Known rows, with every step that occurs:
tamik > desit > tapum > mina > tugif: [29 277 -24 127 -17 118 -55 -170 230 -136 112 112 -64 219 10 354 3 249 212 46 171 191 438 -182 159 197 112 -22 -204 56 37 -363 249 -163 58 -44]
fuvip > tapum > sumed > tamik > mina: [344 249 -34 152 -197 -374 53 151 162 -162 -181 -66 249 224 62 235 -36 -38 -77 -163 -30 13 -184 61 277 -382 -175 -253 92 69 152 33 -66 304 150 -115]
sumed > tapum > fuvip: [26 -48 -177 -51 -63 89 -116 -261 100 58 -168 259 -53 -43 141 -360 -181 -123 -138 65 97 10 25 70 -355 222 -60 131 -83 54 11 210 -95 33 -234 -306]
sumed > tamik > fuvip > tapum: [114 21 -75 -26 80 18 70 10 -10 -116 -198 214 93 -73 72 -21 -102 -3 -161 -118 -362 -481 -147 223 75 -60 -140 -334 242 -106 -93 259 77 250 -180 -47]
tamik > fuvip > tapum > desit: [-119 -63 -101 -121 248 49 -301 -22 -35 -18 -390 -160 -146 -423 -2 -56 -110 -169 -149 35 -190 -395 60 122 8 -76 -154 -40 476 -76 49 10 71 45 191 -83]
tugif > desit > tapum > mina: [-19 -4 68 -19 -17 182 -306 -12 -54 21 165 -104 67 -94 -34 10 71 53 252 -137 -79 395 181 -183 -130 101 -30 6 -113 41 198 -182 51 -91 -50 -190]
mina > tapum > sumed > tamik > fuvip > tugif: [-77 -66 -17 -74 62 -239 35 -22 -329 119 31 -97 -160 29 1 271 -85 2 -12 57 -14 -88 -260 -118 328 -138 1 -86 31 -121 -313 357 148 40 -123 305]
desit > tapum > sumed: [-38 27 121 183 100 100 206 242 -27 -133 185 -66 -16 -76 49 -138 -160 -262 -69 -15 70 -92 -97 -128 28 65 -130 0 -30 397 -169 89 163 -101 -31 62]
tamik > desit > tapum > sumed: [-116 -35 30 157 141 155 218 284 -21 -135 178 -82 14 -86 -77 21 -238 -179 -118 -13 98 -48 -91 -76 111 -27 -47 67 -8 427 -320 -10 92 -150 51 62]
tamik > desit > tapum > sumed > tugif > fuvip: [-2 -158 -46 83 -34 132 135 127 -1 57 194 -19 40 197 -151 -56 -255 -7 -85 74 4 -152 -329 -89 -89 -250 -7 247 -29 -3 -53 -98 -359 -130 -80 269]
fuvip > tapum: [188 131 -196 51 80 138 106 -124 2 40 -228 160 41 -230 98 -258 21 -119 -133 -13 -366 -327 -7 233 32 126 -108 -415 306 -9 123 99 -3 211 -105 -113]
tapum > sumed > tugif > desit: [-176 -19 42 135 -69 207 -4 92 -251 104 -60 -416 -51 -19 -260 -20 155 -186 42 -280 111 46 -99 204 -178 -197 149 327 -1 -192 53 -114 -319 -111 60 144]
fuvip > tapum > mina > tugif > sumed: [74 255 272 -31 58 -138 28 63 133 -134 19 -86 -139 46 -106 36 359 108 97 91 160 11 374 -192 61 378 109 -79 -199 -281 67 -207 192 -87 191 -85]
sumed > tapum > fuvip > tugif > desit: [-256 -321 -41 -156 47 165 -161 -180 -394 350 -52 -101 -130 -157 35 -138 106 75 66 -33 107 225 -207 201 -213 73 90 122 121 -279 -19 52 -341 143 -120 -63]
sumed > tapum: [177 -15 111 40 -77 80 -8 -270 61 142 -6 404 89 -36 -5 -300 111 -19 75 -12 -136 59 223 108 83 72 -54 124 -73 313 115 251 12 258 -92 -140]
tapum > mina > tugif > sumed > tamik: [24 141 132 -137 -215 -429 8 291 169 -146 46 6 206 273 9 175 231 181 161 -134 225 159 367 -42 115 -16 114 -113 -352 -193 -60 -160 125 26 -9 -21]
desit > tapum > mina: [96 136 -16 -14 -40 87 -257 -46 51 -52 145 -8 69 -63 35 9 -2 21 196 -67 -137 313 236 -264 -49 121 -56 -72 -143 160 196 -90 200 -133 -63 -157]
fuvip > tapum > sumed > tugif: [103 280 -235 206 -152 40 200 -25 -90 -98 -180 -297 -59 157 -200 -148 -80 -322 -173 -127 -57 -305 -128 143 66 -180 91 89 74 128 173 49 -93 -219 31 310]
fuvip > tugif: [-50 31 -166 -148 74 -78 19 -164 -359 263 -61 -65 -136 -154 130 68 143 52 16 132 -134 36 -109 -14 171 -18 146 -133 107 -65 -9 231 5 71 -15 217]
tugif > sumed: [-14 53 308 -125 131 -111 105 250 -8 -17 18 -108 -51 -226 -89 -114 384 -45 -50 61 -11 -39 162 -120 -110 223 108 53 -172 -196 -82 61 80 -68 195 -49]
tamik > desit: [-87 42 -185 -6 122 184 62 79 30 62 -160 1 88 -252 -233 300 -27 58 -108 -34 -83 40 166 92 120 -162 189 136 -14 29 -349 -88 -113 -79 178 -46]
desit > tapum > sumed > tugif > fuvip: [41 -112 18 97 -63 80 132 93 -13 68 220 -21 -6 200 -46 -163 -203 -71 -63 94 -14 -184 -340 -125 -153 -197 -66 199 -21 -35 53 -29 -304 -99 -138 270]
fuvip > tugif > desit: [-243 -212 40 -109 105 158 -87 -57 -438 351 -20 -209 -98 -243 -4 34 273 77 138 -89 -7 187 -140 170 -67 -45 136 49 144 -324 -34 9 -275 150 -6 69]
tugif > sumed > tapum: [129 -103 343 -85 9 -41 52 -89 39 77 101 312 43 -26 -119 -359 287 48 46 64 -47 75 221 27 50 222 -19 193 -153 212 56 221 34 186 57 -145]
sumed > tugif > desit > tapum > mina: [-21 10 -1 -5 -89 184 -281 -73 -73 -20 157 -168 55 31 -95 13 58 51 230 -163 -79 389 136 -143 -146 38 37 88 -122 68 274 -202 2 -185 -20 -87]
sumed > tugif: [72 237 -206 87 -177 78 96 -159 -30 -22 -161 -157 -2 102 -147 -15 75 -128 -66 -92 -134 -115 11 116 -72 -203 253 212 -57 34 238 59 -81 -262 55 286]
tugif > sumed > tapum > fuvip: [-6 -120 -9 -134 -16 12 -79 -142 100 13 -110 192 -79 -41 67 -399 -64 -87 -162 115 157 23 11 14 -375 317 -42 173 -152 -10 -26 194 -80 -31 -132 -318]
tamik > mina > tugif > desit > tapum: [-99 -222 193 104 92 355 109 -121 45 -63 284 216 32 91 153 59 14 273 155 31 -18 188 -155 92 -117 137 -3 -46 95 201 106 -206 48 42 32 -80]

Rows:
[226 315 -174 374 -212 -62 168 -99 51 -73 -57 -352 -96 253 -300 39 -102 -386 -111 -60 72 -42 -132 -60 177 -212 40 158 -49 138 179 -6 -13 -283 112 287]	tamik > mina > tapum > sumed > tugif
[286 163 137 -7 -178 -432 29 180 196 -139 -95 -38 248 201 31 290 197 143 -18 -94 -24 162 -80 -3 149 -286 -31 -118 -80 -71 163 10 -44 232 270 -142]	tugif > sumed > tamik > mina
[68 186 97 205 169 20 128 209 -75 -137 -145 -161 -129 -175 -62 -82 -149 -376 -209 -93 -53 -486 -136 -18 126 1 -199 -105 141 11 -225 233 94 68 -53 16]	tamik > fuvip > tapum > sumed
[126 -9 369 -6 -16 -27 101 -174 134 17 131 383 -24 139 -87 -245 291 159 129 103 101 53 323 7 121 309 20 169 -198 178 75 92 115 158 78 -120]	mina > tugif > sumed > tapum
[209 -28 -229 39 -18 134 112 -139 -18 106 -94 153 48 29 24 -322 -126 -33 -144 69 -358 -391 -273 190 -66 -27 -129 -267 299 -155 210 7 -287 177 -192 74]	sumed > tugif > fuvip > tapum
[-173 -200 -305 -238 84 41 -1 -230 -305 158 21 45 -176 -55 293 -100 -174 110 -113 258 -14 69 -370 -20 -151 179 74 -129 135 68 -37 203 -2 -78 -179 104]	desit > tapum > fuvip > tugif
[105 22 130 69 0 55 -59 -67 202 90 271 215 -36 198 128 74 -82 215 199 166 88 39 82 -296 -73 98 -107 -19 -137 -237 78 -260 -103 52 -158 -7]	desit > tapum > mina > tugif > fuvip
[94 -43 -51 23 -93 40 57 -23 23 167 71 22 31 136 -52 -121 -58 -2 -25 69 -118 -169 -212 -70 -193 -219 17 196 -45 -247 134 -18 -373 -29 -127 220]	sumed > tugif > fuvip
[-183 -152 152 106 125 156 129 206 -251 17 242 -182 -79 -81 12 -106 -87 -172 -1 -43 133 34 -244 -41 21 42 -78 16 75 258 -186 25 12 -37 -37 113]	fuvip > tugif > desit > tapum > sumed
[-71 -157 -177 -131 169 3 -303 1 11 130 -280 -104 -67 -371 71 -229 -129 -141 -106 124 -141 -268 18 98 -38 -70 -227 -129 494 -120 147 -159 -154 125 98 -90]	tugif > fuvip > tapum > desit
[-60 -126 -246 -122 90 9 -273 -40 -3 104 -300 -172 -77 -247 -13 -231 -150 -135 -116 111 -152 -301 -38 146 -47 -142 -152 -58 483 -103 245 -174 -198 33 132 19]	sumed > tugif > fuvip > tapum > desit
[-5 173 356 -33 106 -113 171 129 135 -103 62 -25 -133 8 -55 57 386 109 48 132 200 -62 300 -133 -8 332 183 45 -236 -234 -70 -129 176 -86 226 -7]	mina > tugif > sumed
[-164 -242 100 -266 102 -151 -328 -64 -99 154 -153 -85 -136 -257 -79 -231 151 -26 19 156 63 66 214 33 116 29 -40 235 219 147 134 8 23 46 291 -49]	fuvip > tugif > sumed > tapum > desit
[-64 67 226 11 48 -174 17 327 -30 -203 -57 -34 49 -1 -45 305 -103 -107 -74 -228 10 -335 -64 -79 62 -302 -75 137 -154 -138 -402 359 172 52 -89 82]	tapum > sumed > tamik > fuvip
[-198 -316 41 18 27 425 98 -72 -132 -10 272 82 78 22 14 -148 -22 128 68 -56 -153 120 -244 177 -240 26 69 95 87 265 142 -89 -62 -129 -57 93]	sumed > tugif > desit > tapum
[-7 32 154 -153 -189 -346 61 273 168 -200 183 77 224 320 61 135 160 259 169 -84 196 187 284 -40 96 41 87 -139 -304 -34 -32 -174 177 0 -34 7]	desit > tapum > mina > tugif > sumed > tamik
[-118 -142 -233 -77 49 219 0 -96 94 -90 9 180 -49 -88 292 -267 -312 -63 -190 151 28 -13 -201 -9 -495 263 -50 -34 -7 129 -65 85 27 -184 -239 -207]	desit > tapum > fuvip
[-193 -249 176 61 115 412 115 -85 -4 -21 326 229 20 11 168 -25 12 233 167 23 -6 131 -70 114 -166 214 22 -32 60 189 22 -194 75 -9 -67 -38]	mina > tugif > desit > tapum
[-148 -276 -136 -84 41 203 176 116 72 -116 245 308 282 41 48 122 -233 280 -29 -2 -149 144 -78 142 53 -86 64 -79 16 487 -238 -93 82 -69 -34 14]	sumed > tamik > desit > tapum
[-117 9 -220 -9 -51 -102 101 372 46 -46 -105 -86 257 5 -226 353 -159 22 -94 -207 137 68 151 139 267 -363 130 80 -114 105 -477 -114 -120 -31 80 33]	tapum > sumed > tamik > desit
[254 438 77 261 -54 -68 107 -230 315 -113 -124 95 -77 240 122 422 137 163 92 86 151 4 194 -73 197 -5 55 -64 -43 -93 190 -185 148 115 230 -61]	tamik > mina > tugif
[-52 20 172 -74 35 -109 -24 195 3 -143 -88 109 91 -23 13 321 -37 27 -41 -199 -133 -292 -21 -12 3 -279 2 109 -140 -192 -301 352 165 81 -121 49]	sumed > tamik > fuvip
[-133 -73 -17 -225 67 -207 -13 -23 -364 111 -40 -10 -84 -5 87 303 18 175 -7 22 -134 -116 -238 -14 204 -204 111 -38 52 -167 -220 399 91 93 -93 276]	sumed > tamik > fuvip > tugif
[-215 -276 -145 -80 78 339 -67 -73 -8 -21 33 86 -49 -126 239 -263 -260 -23 -129 63 84 71 -255 75 -565 258 -47 31 29 2 -58 6 -115 -149 -234 -245]	tugif > desit > tapum > fuvip
[92 331 43 140 -54 86 -54 -204 233 -143 122 109 -88 212 103 245 64 196 263 62 154 174 423 -217 101 253 74 -84 -203 28 148 -288 306 -122 -5 -46]	desit > tapum > mina > tugif
[209 76 0 -109 -173 -467 -22 97 86 -78 -133 -82 160 233 83 261 98 177 -85 5 68 187 -243 -18 87 -241 -18 -137 -35 -135 149 45 -97 190 212 -118]	tapum > fuvip > tugif > sumed > tamik > mina
[-8 -11 114 -194 -160 -386 79 379 64 -83 17 17 279 91 22 10 222 78 42 -145 64 69 182 54 26 -103 78 -107 -242 -127 -127 38 34 87 -21 4]	tugif > sumed > tamik
[28 249 -63 90 -105 13 -41 -107 258 -173 118 124 43 314 37 391 -39 295 248 -9 214 240 449 -127 200 101 114 -59 -224 67 24 -381 238 -121 1 -34]	sumed > tamik > desit > tapum > mina > tugif
[435 218 -71 421 -49 -86 57 -328 300 98 7 43 -57 -44 -87 121 -44 -246 7 136 -106 221 -17 -194 255 67 -220 -285 45 9 129 -9 144 60 84 -141]	tamik > mina > tapum
[-38 -11 -170 88 104 -53 -292 -134 131 153 -181 -224 -172 -387 -90 -60 -95 -348 6 144 35 80 281 -92 117 39 -158 -30 252 -4 43 -179 155 -117 173 -63]	mina > tapum > desit
[-18 -45 16 -88 -27 2 -37 -195 165 -11 -83 244 -127 83 87 -321 -56 -19 -117 152 255 17 97 3 -337 385 -15 159 -180 -43 -25 86 -33 -40 -112 -277]	mina > tugif > sumed > tapum > fuvip
[-127 -39 -23 137 -52 238 32 40 -258 96 -92 -363 -49 -19 -236 -112 106 -196 -9 -262 46 -51 -156 283 -152 -166 99 193 120 -188 99 -119 -334 -44 24 115]	fuvip > tapum > sumed > tugif > desit
[-175 -165 29 -183 91 -161 59 54 -381 22 110 -19 -97 58 107 255 -94 144 -21 35 -69 -111 -350 -66 221 -170 36 -53 64 30 -266 372 153 46 -106 320]	desit > tapum > sumed > tamik > fuvip > tugif
[78 3 -164 98 -27 -247 -323 -104 237 74 -205 -210 -46 -195 -70 128 -117 -237 16 90 62 177 153 -70 220 -167 -228 -102 278 22 158 -205 109 5 256 -125]	sumed > tamik > mina > tapum > desit
[-39 -125 -68 -230 -173 -445 56 178 -40 27 67 -37 121 166 49 -3 62 70 -5 22 161 183 -11 4 74 41 50 -220 -172 -177 -153 67 35 23 -134 66]	mina > tapum > fuvip > tugif > sumed > tamik
